In the rows, 128 means zero.
Known rows, with every way that one mark hangs from another
J123{J221{J82 J137}}: [146 142 127 138  92 119 106 165  68 161 123 101 155  98  84 156 160 132
 123 118 103 179 103]
J926{J137 J368{J221}}: [138 154 114 121 118 114 186 122 132  77 153  80  82 149 134 114 105 128
 127 162 146 108 144]
J368{J221{J82 J137}}: [181 167 170 160 134 104 154 133  51 157 120  96 119 119  97 118 135 157
  90 146  78 170 103]
J137{J221{J123 J523 J936}}: [117 134 114 171 171 133  73  73 182 133 118 128 145 119 143 127 117 165
 140 121 108 105 166]
J926{J137{J221}}: [101 139 133 133 136 131 150 131 158  70 137 121  95 149 126 118 139 149
 126 104 136 113 122]
J221{J82 J137}: [157 157 134 123 105 111 138 150  70 144 120 108 152 121 113 127 136 138
 107 131  88 162  95]
J368{J926}: [138 114 147 117 131 113 108 113 113  72 137 163 130 128 155 109 145 133
 128 149 165 167 132]
J123{J221{J82 J368{J926}}}: [128  74 134 132 107 134  96 165  86 122 123 150 143 126  90 132 157 114
 152 129 150 215 104]
J368{J221{J82 J123 J936} J926}: [189 113 157 195 160 118  78  86 107  74  87  70 143 144 129 117 137 163
 130 200 146 174 182]
J926{J137}: [ 81 133 116 104 113 113 129 124 119  51 151 109 110 142 134 127 115 114
 125 127 136 134 121]
J221{J123 J137 J523}: [136 162 113 110 135  98 137 113 130 167 150 117 146  92 139 134 126 113
 109 134 107 119 122]
J926{J137{J221{J82 J123 J936}} J368}: [139 141  74 159 128 162 128 130 196  53 106  22 154 189 139 106 100 142
 158 169 152  91 168]
J936{J221{J137{J926} J368 J523}}: [105 146 114  67  92 136 172 131 136 179 138 196 106 105 153 156 120  90
  97  90 131  80 110]
J123{J221}: [105 119 141 150 102 122  70 141  79 115 141 134 136  98 105 150 144 138
 140 115 127 166 143]
J221{J368}: [ 84  98 155 128 120 122 132 154  92 129 152 172 115 134 108 109 116 124
 145 121 112 128 125]
J137{J926}: [108 148 163 127 114 163 101 122  99  46 119 129 136 127 193 152 127 112
 126 138 128 113 144]
J123{J221{J368}}: [ 77  82 148 142 101 125  99 167  90 143 155 165 122 111  83 137 128 123
 162  99 122 158 129]
J936{J221{J82 J137 J368}}: [128 139 129 114  58 122 174 182  82 172 125 151 125 130  74 107 120 121
 106 115 113 129 113]
J936{J221{J82 J123 J368{J926{J137}}}}: [118 107  98 105  92 129 169 159 135  57 111  95 126 167  96  91 115  78
 121 171 211 132 133]
J137{J221{J123 J368 J936} J926}: [105  89 178 172 154 180 105 120 170  93 117 128 132 152 163 120 121 138
 166 123 137  59 180]
J368{J221{J123} J926}: [175 120 189 165 159 103 130 101 101  84 135 108 116 125 141  88 149 148
 117 182 179 152 171]
J137{J221{J82 J368 J523}}: [112 137 121 153 154 152 133 140 112 171 108 160 134 133 100 112 125 139
 123  97  71 154  79]
J123{J221{J137 J368 J936}}: [101  66 130 116 108  99  97 154 122 200 160 150 119  96  78 164 137 153
 172  79 101 137 139]

Rows
[192 174 191 163 129 144 155 127  69 105  98  42 146 118 144 140 137 118
  87 171 116 115 138] | J368{J221{J82 J123 J137{J926}}}
[ 99  39 123 128 131 112  60 137 141 120 144 181 109 119 111 151 151 144
 184 110 159 169 158] | J123{J221{J368{J926} J936}}
[144 175 131 177 158 197 102 105 120  89  65  83 170 136 174 133 132 116
 108 144 117 115 121] | J137{J221{J82 J123 J523} J926}
[109 114 171  86 114 132 167 151 114 133 147 164 113 127 153 142 124 104
 128 101 120 100 111] | J221{J137{J926} J368}
[157 192  83  80  73 153 168 116 177 131 120 115 146 112 191 146 101  90
 101 156 188  38 151] | J936{J221{J123 J137{J926{J368}} J523}}
[ 97 153  99 132 165 127 131 108 189  88 131  95 118 133 138 117 121 126
 121 122 132  99 123] | J926{J137{J221{J123 J523}}}
[ 97 124 116 151 167 193  88 103 154 136  80 145 143 150 162 170 120 131
 147  93  71 117 110] | J137{J221{J82 J368 J523 J936} J926}
[195 146 146 121 172  73 160  77 139 172 149 125 114 102 137 108 149 139
  89 155 143 145 128] | J368{J221{J123 J137 J523} J926}
[112 101 183 168 147 148 149 163 136 137 142 150 126 149 104  76 124 147
 149 125 127  92 144] | J137{J221{J123 J368}}
[127 153  97 172 163 151  60  82 136 140  83 128 156 128 131 141 133 168
 132 106  61 155 120] | J137{J221{J82 J523 J936}}
[ 68 103  94 122 175 123 118 112 217 134 139 117 105 147 119 127 106 133
 163  97 117  82 141] | J926{J137{J221{J123 J368 J523 J936}}}
[187 157 151 117 113  99 191 128 114 167 162 115  99 116 133 109 109 161
 115 141 124 105 131] | J926{J368{J221{J137}}}
[148 120 105  68 110  89 178 129 165 188 156 188 119 115 121  96 137 103
 103 136 183 107 127] | J936{J221{J123 J137 J368{J926} J523}}
[142 193  67  60  74 151 170 113 165 140 126 149 125 110 196 163 109  94
  98 126 161  63 122] | J936{J221{J137{J926{J368}} J523}}
[119  59  83  77 141  83  93 110 171 210 162 181 107  87 116 178 150 137
 158  79 129 163 103] | J123{J221{J137 J368{J926} J523 J936}}
[107 134 109 145 136 140 118 144  86 146 115 116 166 134 106 117 101  97
 131 149  92 144 107] | J221{J82 J123 J368 J523}
[125 161  86  95  86 113 161 153 104 212 119 173 132 113  79 125 123 107
  91 106  95 135  87] | J936{J221{J82 J137 J368 J523}}
[149 137 113 124 149 143 142 128 155  54 110 102 113 169 140 104 159 136
 125 134 159 172  93] | J368{J926{J137{J221{J82}}}}
[128  85 100  84 164  83 123 101 189 180 156 164 129 115 147 134 125 130
 149 125 144 124 132] | J221{J123 J137 J368{J926} J523 J936}
